What can hang from each mark:
R: D
T: G J K R
J: Y
G: D T W
K: M W
W: K

Each row was made from one small tree. Brackets hold a mark, then the marks that hang from it, in alphabetical order. Every link used is in the known rows. Write each row's tree.
Known rows:
[J Y]: -2.22 -1.45  0.18  3.08 -0.91 -2.30  3.09  1.76 -6.00  0.30  0.18 -1.06 -0.79  1.67 -1.69 -1.41  1.21 -0.11  1.07 -0.71
[T [G W] [K M] R]: -2.49 -3.44  1.37 -0.05  0.83  2.04  3.00  1.73 -3.13  1.83  1.06  1.26 -2.04  0.06 -1.11 -1.70 -3.00 -0.58 -0.71  0.31
[T R]: -1.25 -1.72  0.08  1.24 -0.20 -0.34  3.54  2.15 -6.00  2.19  1.57 -0.68 -0.38  1.02 -1.11 -0.46 -1.65 -0.58  1.08  0.29
[T J R]: -0.85 -1.86  0.96  0.80  0.86  0.58  2.79  1.32 -5.97  2.24  3.06  0.48  0.36 -0.39 -1.41  0.82 -1.58  0.81  1.22  0.55
[W K]: -2.81 -2.27 -0.55  1.35 -0.49 -0.41  4.03 -0.09 -6.33  2.02  1.10 -1.31 -1.26  0.12 -0.93 -1.78 -1.80  1.03 -0.12  1.01
[G D T [W [K M]]]: -4.91 -4.82 -3.19  1.98 -2.07  2.06  3.33  1.28 -5.10  0.39  1.24 -2.73 -2.98 -3.46  1.20 -1.76 -1.11  1.80  1.31  0.32
[T [G D] [J Y] [K M]]: -3.09 -2.20  1.07  0.23 -0.01  0.89  3.16  1.40 -2.77 -1.42  1.29  0.96 -1.68  0.06 -1.83 -0.82  0.13  0.20 -1.58  1.34
[T J]: -1.16 -2.04  0.11  1.43  0.17 -0.14  3.19  1.15 -6.39  1.64  2.67  0.06  0.23  0.23 -1.43 -0.84 -0.02  2.15  0.17 -0.97
[R D]: -1.16 -1.80 -0.76  1.15 -1.72 -2.18  3.94  0.65 -6.19  1.68  1.09 -1.68 -1.18  1.51 -1.05 -1.99  0.96  0.29  0.94 -0.25
[G T]: -1.46 -1.66 -1.71  2.86 -2.30 -0.21  3.41  3.52 -5.94  0.66  1.85 -1.43 -1.32  0.26 -0.38 -2.07 -1.19  2.03  1.10 -1.28
[T G]: -1.44 -2.07  0.10  0.31 -0.85 -0.89  4.68  1.25 -5.26  1.43  0.90 -0.20 -0.55  1.20 -1.32 -3.50 -1.81  1.44  0.25 -0.68
[K W]: -1.22 -2.33 -0.41  0.31 -0.47 -2.39  2.62  3.79 -7.10  1.39  0.80 -1.25 -0.69  1.32 -0.49 -2.21  0.50 -0.12 -0.45 -2.26
[K M W]: -1.20 -2.00 -1.26  0.34  0.54 -1.45  2.24  4.22 -7.64  1.86 -0.11 -1.21  0.20  1.50  0.18 -2.25  1.71 -2.07 -2.19 -2.89
[G D [T J [K M]] W]: -3.96 -4.63 -1.82  2.10 -1.59  2.99  2.27  2.85 -3.72 -0.63  2.66 -0.83 -3.05 -2.81  0.27 -0.62 -0.18  2.92  0.08 -0.54
[K M]: -1.56 -1.62 -1.53  2.11  0.18 -0.20  3.74  2.56 -6.90  1.99  0.17 -0.94  0.37  1.75 -0.27 -2.34  1.01 -1.38 -1.62 -1.98
[T [J Y] [K M]]: -2.10 -1.46  1.32  2.34  0.90  0.56  1.67  2.04 -4.50 -0.18  1.52  1.04 -0.74  1.38 -2.00  0.22  1.37 -0.17 -2.07 -0.10
[T [G D] K R]: -2.68 -2.61  1.20 -0.74 -1.03  1.01  4.36  2.13 -2.53 -0.19  1.59  0.14 -2.75  0.45 -1.51 -0.94 -3.48  0.24 -0.16  2.72
[T K R]: -1.64 -1.72  1.56  1.36 -0.36  0.63  3.04  2.73 -4.22  1.02  1.78  0.31 -1.87  1.70 -1.68  0.08 -2.40 -0.32 -0.62  1.11
[W [K M]]: -2.76 -2.09 -1.15  1.37  0.39  0.31  3.82  0.46 -6.68  2.35  0.38 -1.25 -0.60  0.20 -0.41 -1.84 -0.83 -0.71 -1.53  0.51
[G D [T [J Y] K] W]: -4.41 -4.52 -0.74  2.93 -2.35  1.49  1.89  2.12 -3.10 -1.88  2.66 -0.90 -3.68 -2.75 -0.52  0.06 -0.10  3.66  1.91  0.15

Which tree is each row?
-1.77 -2.66  0.67 -1.33 -0.05  0.97  4.16  0.67 -4.27  0.92  2.75  0.38 -0.55 -1.59 -1.32 -0.12 -2.69  1.39  1.81  2.24 : [T [G D] J R]
-1.27 -1.97  2.10  0.78  0.69  1.50  2.24  1.95 -4.14  1.12  3.35  1.36 -1.10  0.33 -2.10  1.27 -2.19  0.96 -0.48  1.52 : [T J K R]
-1.15 -1.38  0.14  1.91 -0.35  2.37  1.77  3.95 -4.36  0.60  3.12  0.50 -1.43 -0.52 -0.65  0.89 -1.92  0.81 -0.37  0.69 : [G [T J [K M] R]]
-2.31 -2.25  1.38 -0.30  0.09 -0.07  3.58  0.55 -3.88 -0.08  2.15  0.35 -0.63 -1.44 -1.75  0.59 -1.66  0.76  2.67  2.67 : [T [G D] [J Y] R]
-4.70 -4.70 -2.56  1.42 -1.50  2.56  2.95  1.34 -4.84  0.83  1.52 -2.41 -2.94 -4.10  1.19 -0.30 -2.33  1.02  2.25  1.78 : [G D [T R] [W [K M]]]
-0.54 -1.75  0.78  0.02  0.09 -0.35  2.66  0.25 -5.81  2.20  3.06 -0.17 -0.24 -0.40 -1.40  1.16 -0.64  0.46  2.09  1.51 : [T J [R D]]
-3.86 -4.36 -1.09  2.27 -1.75  1.39  1.95  1.85 -4.26 -0.54  2.80 -1.34 -2.47 -3.94 -0.11  1.08 -0.80  2.64  4.17  0.94 : [G D [T [J Y] R] W]
-2.24 -2.90  0.74 -1.89  0.47  0.75  2.74  2.91 -3.72 -0.55  1.81  0.83 -1.66 -0.43 -0.82 -1.54 -0.31  0.51 -2.70  0.14 : [T [G D] J [K M W]]
-1.34 -1.62  1.53  0.82  1.59  2.13  1.98  2.46 -4.66  1.37  2.63  1.41 -0.51  0.56 -1.57  1.29 -1.27 -0.74 -1.82  0.94 : [T J [K M] R]
-0.58 -2.28  2.89 -2.97  0.44 -0.28  1.76  1.74 -3.23  0.80  3.04  1.41 -1.95 -0.30 -1.90  0.35 -2.27  0.44  0.40  2.21 : [T G J [K W] [R D]]
-1.34 -1.42 -0.58  2.41 -0.79  1.76  2.12  3.74 -4.59  0.09  2.83  0.18 -1.45 -0.08 -0.68 -0.56 -0.74  1.72 -1.17 -0.71 : [G [T J [K M]]]
-2.67 -2.81 -0.08 -1.44 -0.55 -0.03  3.52  3.72 -3.73 -0.55  0.20 -0.30 -2.31  0.90 -0.52 -2.90 -0.42 -0.97 -3.12 -0.23 : [T [G D] [K M W]]
-3.17 -4.08  0.10  0.22 -0.29 -0.01  4.19 -0.74 -4.82  2.17  0.89 -0.22 -1.65 -1.00 -0.92 -3.57 -2.90  2.18  1.14 -0.08 : [T [G [W K]]]
-0.73 -1.87  1.53 -1.31  1.18  0.25  0.78  2.80 -4.86  1.30  2.50  0.61 -1.25  0.17 -1.06  1.56  0.27 -1.80 -1.41  1.05 : [T J [K M W] [R D]]
-2.18 -3.85  2.80 -0.64  0.99  2.24  2.43  0.51 -2.64  1.57  3.35  2.30 -1.73 -1.34 -2.03 -0.23 -3.84  2.17  0.83  1.18 : [T [G W] J K R]
-2.18 -3.66  0.38  1.46 -1.20  1.77  1.17  1.69 -3.44  0.90  3.91  0.04 -2.95 -2.37 -0.69  0.72 -1.99  2.85  2.59  0.62 : [G [T J K [R D]] W]
-3.67 -4.23  1.19 -0.57 -0.81  1.75  3.85  1.27 -2.22  0.41  1.63  0.29 -3.24 -0.92 -1.16 -1.36 -3.46  1.08  0.78  1.92 : [T [G D W] K R]
-2.24 -2.53  0.13 -0.77 -0.99  0.10  4.93  1.42 -4.35  1.03  1.14 -0.77 -1.31 -0.36 -0.83 -1.37 -2.78 -0.08  1.62  1.95 : [T [G D] R]
-3.84 -3.69 -1.08  2.86 -0.21  1.48  1.33  0.43 -5.27  0.98  2.08 -0.58 -1.64 -3.29 -0.10 -0.48 -0.75  2.48  2.08 -0.09 : [G [T [J Y]] [W [K M]]]
-3.15 -2.36 -0.65  2.63 -2.61  0.82  2.58  3.26 -3.28 -2.44  2.60 -1.03 -3.02 -1.19 -0.90  0.32 -0.16  2.68  0.73  1.27 : [G D [T [J Y] K]]
-1.35 -1.77  1.97 -1.08 -0.99 -0.02  3.72  1.13 -2.75  1.00  1.75  0.43 -2.51  1.25 -1.79 -1.02 -2.98 -0.11  0.38  2.56 : [T G K [R D]]
-5.17 -5.29 -1.54  1.18 -1.33  0.61  4.19 -0.69 -5.33  1.08  0.95 -2.34 -2.65 -2.46  0.01 -1.93 -0.80  1.93  1.10  0.73 : [G D [W K]]
-2.90 -2.76 -1.67  1.34 -3.11  0.07  2.81  5.12 -4.19 -1.76  1.80 -2.04 -3.57 -0.33  0.14 -1.35 -0.54  1.78 -0.23 -0.04 : [G D [T [K W]]]
-4.09 -4.43 -1.79  2.83 -2.23  0.73  2.23  1.72 -4.58 -0.95  2.52 -1.66 -2.64 -3.40 -0.12 -0.38  0.46  3.58  3.20 -0.41 : [G D [T [J Y]] W]
-2.53 -2.66 -1.60  0.95 -1.68  1.37  2.04  4.78 -4.47 -1.40  2.47 -1.17 -2.50 -1.29  0.25 -0.18  0.22  1.38 -1.31 -0.06 : [G D [T J [K M W]]]
-2.64 -3.91 -0.13  2.63 -1.12  1.96  1.53  2.38 -3.92  0.44  3.42  0.29 -2.71 -1.73 -0.73 -0.88 -1.57  4.10  0.98 -1.30 : [G [T J K] W]
-2.24 -3.11  1.39 -1.94 -0.37  0.11  2.96  2.56 -3.34 -0.94  2.38  0.79 -2.33 -0.48 -1.43 -1.56 -1.29  2.06 -1.55  0.56 : [T [G D] J [K W]]
